Every row comes from one small tree of marks. Brackets hold a mark, then the marks that hang from it, in alphabetical order. Every link used is in the known rows. Which tree was each row made from?
Known rows
(mazuko nosa): [  3.5 -11.7   8.3   6.2  -8.2   7.9   3.3 -12.7  12.0  14.1  -9.4   0.8
   3.0  -9.3   2.4  -0.3 -10.2 -17.6  22.3   6.8   5.6  25.2   2.7   7.8
   1.0   1.9  16.3  19.3]
(rekuve peki (tanor (bigu danu) naded)): [ 20.5   5.8 -51.9 -13.8  60.0  -4.5  47.2  -2.1 -29.1 -14.0 -21.4 -19.5
  -7.9 -20.1  19.0  -9.4  24.7  21.1  -4.6 -18.1 -32.1  52.2 -47.9  13.1
  31.2 -35.6 -30.5 -36.2]
(tanor bigu (rekuve nosa)): [ -5.2   2.9 -39.6 -26.5  35.3  -3.9  40.7   6.8 -35.4  24.2  -4.5   0.8
 -21.1 -24.2  10.1 -11.3  -2.1  11.8 -28.3  -2.3 -22.0  -5.0   4.3   5.8
   5.8  -9.8  -4.7   2.6]
(mazuko (danu bigu (rekuve tanor)) nosa): [-37.9   7.4  -8.4  12.8   6.2 -16.7  27.1 -13.6  57.3   0.9 -55.1 -17.1
  12.0 -33.4  -5.2  30.2   5.4   0.8  46.0 -24.1  18.5  60.9   8.2   5.1
  19.1  30.1  -8.1  41.3]
(rekuve (peki (danu bigu (mazuko nosa)) (tanor naded))): [-51.1 -15.4 -50.2   6.0  11.8  -9.4  23.1  32.0 -13.3 -13.6 -70.3 -10.0
  13.3 -26.0  -5.4   0.2  45.6  10.8  20.5  54.6 -23.5  55.1   6.8   9.0
  70.0   5.3 -35.8  12.2]
(naded tanor): [  3.0 -12.6  -7.5  -1.5  16.2  -1.2  -2.0   2.3  -4.5 -13.1  20.2  -2.8
 -10.5  -5.4   8.5   2.5   7.9  11.9  14.0   1.6  -3.7  -2.0 -18.7   7.5
  -7.1  19.7 -11.2   6.1]
(peki danu (tanor bigu)): [-15.3   3.2 -48.3   5.2  20.6  -9.5  26.3  11.0 -34.5 -12.9   2.6  13.5
 -13.0 -14.3   1.9  -1.6   4.0  -2.2  17.6  58.8  -8.5  10.8  -8.9  -0.8
  20.2  32.0 -41.8   2.9]
(peki (tanor (naded (mazuko danu) rekuve))): [ 15.8  13.0 -36.9  -1.1  35.7 -17.1  22.3 -21.5 -22.8 -20.1 -15.2   8.7
 -29.4 -25.8  24.6 -10.7 -11.8   8.3  16.1  22.2   8.9   0.8 -24.8  12.4
  14.5  28.8 -42.1  33.4]
(bigu (danu (mazuko nosa) rekuve)): [-24.6  -7.2  13.6  -1.8  -4.9 -11.7  -8.6   5.6  25.8  -0.7 -24.8 -17.0
  33.1 -35.2  -0.9  14.4  23.2   0.7  32.4  -5.0   9.8  31.3  -4.2   7.7
  46.3 -18.5  -9.3  25.6]
(rekuve tanor): [  4.5   2.4 -23.5  -0.8  24.9 -12.2   7.9  -3.9  10.1 -14.3   4.3  -9.6
   7.8  -2.1   7.4  -5.2   5.9   3.5   5.0 -18.3   2.5  27.1 -23.9  -4.0
   2.0  12.3 -16.3 -23.8]
(nosa (mazuko (danu rekuve))): [-13.8  -2.4  -2.5  13.7  -4.6 -24.6  18.7 -23.6  38.6 -13.9 -15.2  17.5
   5.8  -6.3  13.7  26.9  -4.1   8.7   7.7 -18.3   4.9  30.5  15.8 -10.3
  13.4  -8.4  -5.2  19.3]
(mazuko (danu rekuve) nosa): [-22.4  -9.5  10.2   6.7 -15.0  -3.2  22.6 -29.6  39.2   2.5 -38.9  -4.2
   7.8 -15.7   3.1  28.6 -16.4 -13.6  33.3  -7.2  19.1  36.1  18.3   7.7
   8.8  17.7  14.5  39.0]
(naded (mazuko danu) (rekuve tanor)): [ 23.7  -2.3  -4.4  -2.5  57.3 -16.8   3.0 -33.5  15.2 -31.6  11.2 -15.3
  -3.0 -32.1  33.7  -5.3 -20.7  -9.9  21.9 -22.3  22.9  23.1 -24.2  15.3
   5.4  47.6 -50.1  14.8]
(peki danu (tanor bigu (rekuve (naded mazuko) nosa))): [-18.5  -5.6 -82.1 -15.6  53.0 -18.2  36.3  27.4 -49.2  -6.4  19.5   2.3
 -16.7 -31.9   3.3 -11.4   8.7  15.5  -4.2  46.9 -23.6  22.6 -15.8   9.0
  18.2  20.0 -64.6 -28.1]
(naded (mazuko danu nosa) (rekuve (tanor bigu))): [ 28.0  -6.8  -8.5  -3.0  51.0  -8.9  20.6 -43.3  13.7  -9.2   1.9 -12.6
 -12.8 -45.9  36.8 -10.1 -33.5 -18.1  37.7  -1.5  21.4  46.7 -22.7  27.3
   6.1  47.7 -38.7  39.7]
(peki (danu mazuko rekuve) tanor): [-63.2  -2.0 -39.1   1.8 -10.4 -27.8   2.1  25.9   0.1 -27.5 -21.2  -0.5
  29.3 -14.6  -5.0  15.2  30.4  11.2  22.1  53.7   4.1  14.7  10.2  -9.3
  53.6  35.3 -46.4  -0.4]
(naded mazuko): [ 11.6   8.1   2.1   0.9   1.9 -10.8  -9.3  -5.2  -9.9  -9.8  26.4 -10.8
 -12.1 -11.0  -1.3 -16.8  -5.0   4.1   2.1  11.8   3.9   1.2  -4.2   9.2
  -1.5  -3.1 -22.1  -3.6]
(tanor (bigu (danu mazuko)) (rekuve nosa)): [ -8.8  -7.6 -31.9 -29.5  54.5 -14.8  27.0  19.3 -31.8   8.6 -17.5 -13.2
  -3.3 -47.8   9.5 -16.6  21.1  15.1 -24.8  -5.9 -19.5   6.4 -11.3  10.3
  39.5 -32.2 -23.6  13.6]
(danu bigu (mazuko nosa) (rekuve naded)): [-76.4  -1.3 -12.5  -2.7 -38.9 -13.7 -12.1  46.9  54.0  22.3 -56.3 -19.2
  41.2 -24.9 -26.9  28.2  41.5  33.8  27.4  10.2   0.9  49.0  23.4   7.0
  40.5   0.3  -9.8  21.9]
(tanor bigu (naded (mazuko (danu rekuve) nosa))): [ -6.5  20.2 -32.4  -6.8  -9.6 -12.4  48.6 -27.6 -14.2  12.7 -27.7  -5.8
 -34.0 -29.4  -1.5  -9.7 -19.6  15.3  16.8  30.7   3.2  26.9   2.0  23.1
   9.4 -11.8  -5.6  39.2]
(mazuko (danu (rekuve tanor))): [-21.9   4.3 -17.7   0.0  14.3 -20.6  25.1 -20.4  35.4 -23.6 -26.1 -13.2
  11.5  -8.7   6.5  24.9  -1.0   6.4  15.7 -28.4  15.2  32.8  -3.7  -3.8
   9.5  25.5 -15.2  -0.2]
(mazuko (danu bigu rekuve) nosa): [-41.7   5.3  10.0  13.7 -13.6  -7.1  20.8 -10.6  48.6  12.3 -58.2  -9.2
   5.7 -30.8 -11.1  35.4   0.4  -2.3  41.8 -10.2  16.2  39.1  27.1   8.5
  17.6  19.6   4.8  61.0]
(naded (rekuve (nosa (mazuko (danu bigu))))): [  0.9 -21.1   3.9   6.5  51.2 -22.2  10.2 -12.2  25.3  -3.0  -9.0  11.3
  -2.7 -28.7  30.3  18.9  -3.0  -5.2   3.7 -12.6   0.5  23.1  11.3  -3.9
  19.5  20.3 -27.8  42.4]
(naded rekuve): [  9.4  -1.8  10.6  -6.2  21.2   9.9  -8.1  -7.7   1.6   5.5   5.0   7.0
   8.3 -14.5  25.9   8.7 -11.0 -10.3  14.0 -10.4   6.7 -14.1  -2.0   6.6
   5.9  30.4 -13.7  20.0]

Which tree is each row?
[  9.2  26.6 -59.6 -10.5  35.2 -36.0  41.8   1.7 -50.0  -7.2  12.7  -5.6
 -38.4 -34.5   6.0 -11.5  14.2  31.3   5.4  39.9 -15.7  14.6 -37.9   6.4
  26.4 -21.3 -50.7   0.6] : (peki (tanor (bigu (danu (rekuve nosa))) (naded mazuko)))
[-26.5 -13.9 -18.0  -6.0  16.0 -18.9  -6.3  17.6  43.6  -9.4 -20.6 -26.6
  48.5 -31.2  -0.6  17.8  35.4  16.0  32.6 -22.9   6.2  69.3 -32.1   7.7
  41.6 -12.1 -27.4 -17.2] : (bigu (danu (mazuko nosa) (rekuve naded tanor)))
[-27.4   2.3   7.0  -6.6   1.5 -18.2 -11.6  15.4  15.5 -12.2 -17.5 -17.6
  31.6 -27.8  -2.9  15.1  31.1  15.5  14.0 -10.1   5.3  11.0  -6.0   1.6
  45.5 -21.1 -22.3   9.8] : (bigu (danu mazuko rekuve))
[-13.6 -14.9 -39.5 -23.9  35.0  -1.0  18.9  22.3  -8.7  14.7  -2.9  -3.9
   4.9 -10.2   3.8   2.7   9.4  16.6 -26.5 -23.7 -19.9  12.0  -4.8   3.7
  -0.1 -11.2  -6.6 -32.7] : (tanor (rekuve naded nosa))
[-21.2  -4.5  -4.4  -1.8  14.9 -21.6  -2.6   2.4  34.3 -12.4 -21.6 -24.3
  39.6 -37.3   5.2   9.1  28.8   3.9  35.9 -19.6  11.7  53.3 -23.9   4.6
  47.5  -7.9 -22.0   5.5] : (bigu (danu (mazuko nosa) (rekuve tanor)))
[-43.6  -0.1  -4.7   1.7  11.4 -26.8  24.9   2.6  29.9  -4.4 -39.2 -17.4
  -2.2 -20.0 -10.7  33.6  11.4  12.4   5.0  -7.8   4.5  21.9  26.1  -4.2
  18.3  15.6 -14.9  29.5] : (mazuko (danu bigu (rekuve nosa)))
[-22.3   4.5 -22.6  -8.0   9.5 -10.0  18.6   0.8  18.7 -17.6 -12.5 -22.2
  28.2   1.5  14.6  26.4  23.0  18.1   7.9 -29.7 -14.5  43.3  -6.9  -2.9
  25.3   6.5 -19.8 -47.6] : (danu (rekuve peki tanor))
[-51.4 -16.7 -12.0 -17.6 -14.2 -32.2  -0.9  20.0  15.3  -6.9 -15.4 -20.8
  25.8  -5.2  -4.3  11.2  27.2  20.6 -15.9  20.8  -1.0  13.8  21.1  -8.9
  38.5  -2.3 -12.4  -8.2] : (danu mazuko (rekuve nosa))
[  8.6 -12.7 -22.0  -2.9  43.1 -27.6  22.9  -0.4  -8.2 -10.3  41.1   2.2
 -16.6 -29.7  22.4  15.7  17.1  25.2  13.3   0.8 -19.9  24.5 -28.4   2.0
  14.3 -13.9 -32.8   6.6] : (naded (tanor (bigu (danu (rekuve (nosa mazuko))))))
[  6.1   8.2 -25.1 -21.5  39.4  -2.4  16.8   5.9 -31.4   9.8 -27.2  -0.2
  -5.6 -42.8  19.9 -14.3  11.4  16.6   3.6  13.9  -6.4  -4.9 -26.1  18.1
  42.6 -18.3 -28.7  39.9] : (tanor (bigu (danu mazuko)) (naded rekuve))
[ 14.4 -19.2 -15.9 -12.9  62.4 -13.7   6.9 -10.9   4.3  -9.6  20.3  -9.7
   9.2 -15.3  36.1   1.4  -4.0  -9.7   1.7 -17.1   2.6  18.8 -22.7  -2.8
   8.6  39.6 -31.9 -14.6] : (naded (rekuve nosa tanor))
[-22.1  -1.9 -70.1 -11.9  51.0 -13.3  46.5  15.0 -51.9  -2.4  -1.0  12.0
 -17.3 -30.5  10.7  -7.1   5.8   1.1  -3.2  41.3 -20.8   5.4  -4.0  -0.2
  25.7  26.7 -42.9  -2.5] : (peki danu (tanor bigu (rekuve nosa)))
[ -8.9 -38.2 -12.9   3.7  32.4  -0.3   5.9  10.0  26.2 -21.6 -16.3 -32.6
  -4.9 -24.9   3.2  17.7  19.7  20.3  29.3  -3.0 -16.1  75.4 -14.6  34.1
   9.3  12.1 -35.4  -1.1] : (rekuve (naded (mazuko (danu bigu) nosa) tanor) peki)
[  8.0  -1.6 -18.0 -14.6  27.6  15.1  19.9  -6.9 -21.3   3.9 -25.4   1.4
   0.2  -7.2  28.5   2.8   3.0   6.4  -1.5  -7.3 -17.8   1.2  -6.7  13.1
  22.2  -2.3  -9.0  -0.5] : (tanor (naded (rekuve peki)))
[-22.7  -5.5 -15.1 -18.3  18.5 -26.2  14.2  16.3  -7.7  -1.4  -7.3 -19.7
   7.3 -30.6   0.5   6.7  24.9  19.7  -6.2  16.6  -9.2  18.1  -5.8   2.6
  41.1 -22.8 -27.5   7.0] : (tanor (bigu (danu mazuko (rekuve nosa))))
[  4.7  -5.6 -37.1 -11.3  35.8  -4.0  31.1   0.0  -7.2 -13.7 -11.6 -19.8
   2.2  -2.8  19.3  -0.4  15.6  13.9  -7.8  -8.9 -26.2  51.3 -21.9   6.6
  17.6  -0.2 -24.2 -41.5] : (rekuve peki (tanor bigu))
[-23.0  -1.7 -39.8  -5.8   5.9 -18.2  12.3  24.0   6.8   2.5 -25.7  -3.2
  12.5 -31.7   0.1  14.9  27.7  23.4  29.6  29.6  -6.5  48.5 -27.6   9.0
  38.5  -2.7 -33.8  11.5] : (peki (tanor (bigu (danu (mazuko nosa) (rekuve naded)))))
[-79.6   3.1 -31.7  13.9 -16.2 -24.7   2.8  35.0  19.4  -6.1 -48.4  -4.5
  29.8 -36.9 -17.2  21.0  39.2   9.0  49.5  55.8   5.4  37.7  21.2  -1.6
  62.9  39.1 -42.2  37.9] : (peki (danu bigu (mazuko nosa) rekuve) tanor)
[ 15.9 -11.0 -39.5 -11.7  46.8 -17.7  50.4 -25.0 -20.2   8.1 -14.1  21.1
 -31.7 -22.1  34.5  -4.0 -18.2   9.2 -15.6  16.2 -12.4  16.0  -5.0   4.2
  13.9  -5.8 -15.9  34.4] : (tanor bigu (naded (rekuve (nosa (mazuko danu)))))
[  6.4 -19.3 -49.6 -13.0  49.5 -14.9  29.8  -0.1   8.3 -32.6  -8.1 -34.1
  -2.5  -8.5  12.5   0.7  10.0  25.5  -8.2  -9.7 -20.6  82.7 -32.0  21.0
   8.7   1.0 -50.7 -56.1] : (rekuve (naded (mazuko danu)) peki (tanor bigu))
[ -1.2 -21.6  16.1   1.5  14.2  -5.9 -12.9   4.1  14.6  -5.0 -21.5 -14.8
  21.8 -33.7   1.0  -6.6  18.2 -10.9  21.9   0.6   7.9  33.4 -15.0  11.9
  38.4 -22.1  -7.6  27.7] : (bigu (danu (mazuko nosa)))
[-33.2  -6.8  -6.9 -10.7   2.7 -15.6 -15.7  31.5  25.0  -9.3 -16.4 -19.3
  40.0 -21.5  -8.4  22.3  37.3  26.8  11.1 -13.0  -0.3  27.0 -14.4   4.2
  39.2 -23.9 -27.5 -13.9] : (bigu (danu mazuko (rekuve naded)))
[-26.4 -10.5   0.8  -3.5   2.1  -4.5  25.2 -15.6  24.7 -20.5 -41.8 -15.2
  12.2  -1.8   9.5  37.0   4.0   5.4   3.6 -20.9  -3.7  29.5  17.9   4.5
  21.0   6.7  -6.1  -1.3] : (mazuko (danu (rekuve peki)))
[  2.6 -15.4 -29.9 -14.4  52.8 -14.1  18.4  11.0  -3.4 -27.3 -22.7 -32.1
  17.9 -23.7  18.5  -5.4  36.7  16.1  -5.2 -13.1 -23.9  61.5 -36.0  10.5
  48.0 -20.3 -41.3 -31.6] : (rekuve peki (tanor (bigu (danu mazuko))))
[-33.6  -6.3 -31.3  12.5  22.0 -29.4  24.4   6.3  61.6 -21.1 -39.0  -3.6
  24.5 -11.6   9.3  43.0  30.4  34.5  10.0 -42.2 -16.3  84.7   1.9  -5.4
  29.2  -8.9 -33.1 -17.8] : (nosa (mazuko (danu bigu (rekuve naded peki tanor))))
[-57.6 -27.1 -27.6 -22.0 -13.2 -28.9  -4.7  37.6  25.7  -4.3 -14.9 -22.9
  35.7   1.6 -10.5  20.6  34.3  33.7 -19.6  16.7  -7.5  31.8  11.7  -5.7
  31.9  -5.8 -18.6 -34.2] : (danu mazuko (rekuve naded nosa))
[-58.5  -1.8 -37.3  11.9   9.8 -25.6  -4.2  43.7  -2.3 -22.4 -37.8  -2.8
  15.6 -28.2 -17.0   1.0  41.7  11.4  21.2  56.2  -1.1  19.3   8.9  -4.4
  55.0  33.1 -53.7  24.6] : (peki (danu bigu mazuko) tanor)
[-43.4  -6.6   4.2   5.5 -18.4 -10.3 -13.3  26.8  30.6  14.8 -53.7 -15.2
  18.8 -30.2 -18.0  -3.7  28.9   7.8  19.4  20.8   4.7  33.0  20.7   8.2
  39.2   0.0  -2.4  50.4] : (danu bigu (mazuko nosa))
[-16.2  -9.3 -16.8   0.2  61.4   4.7   7.0  10.2   6.9 -17.9 -13.0 -15.4
  29.5 -28.7  27.4  18.9  19.6  -8.0  28.0 -16.0 -11.3  36.8  -6.4   8.8
  39.8  48.1 -55.4 -12.2] : (naded (rekuve (peki (danu bigu)) tanor))
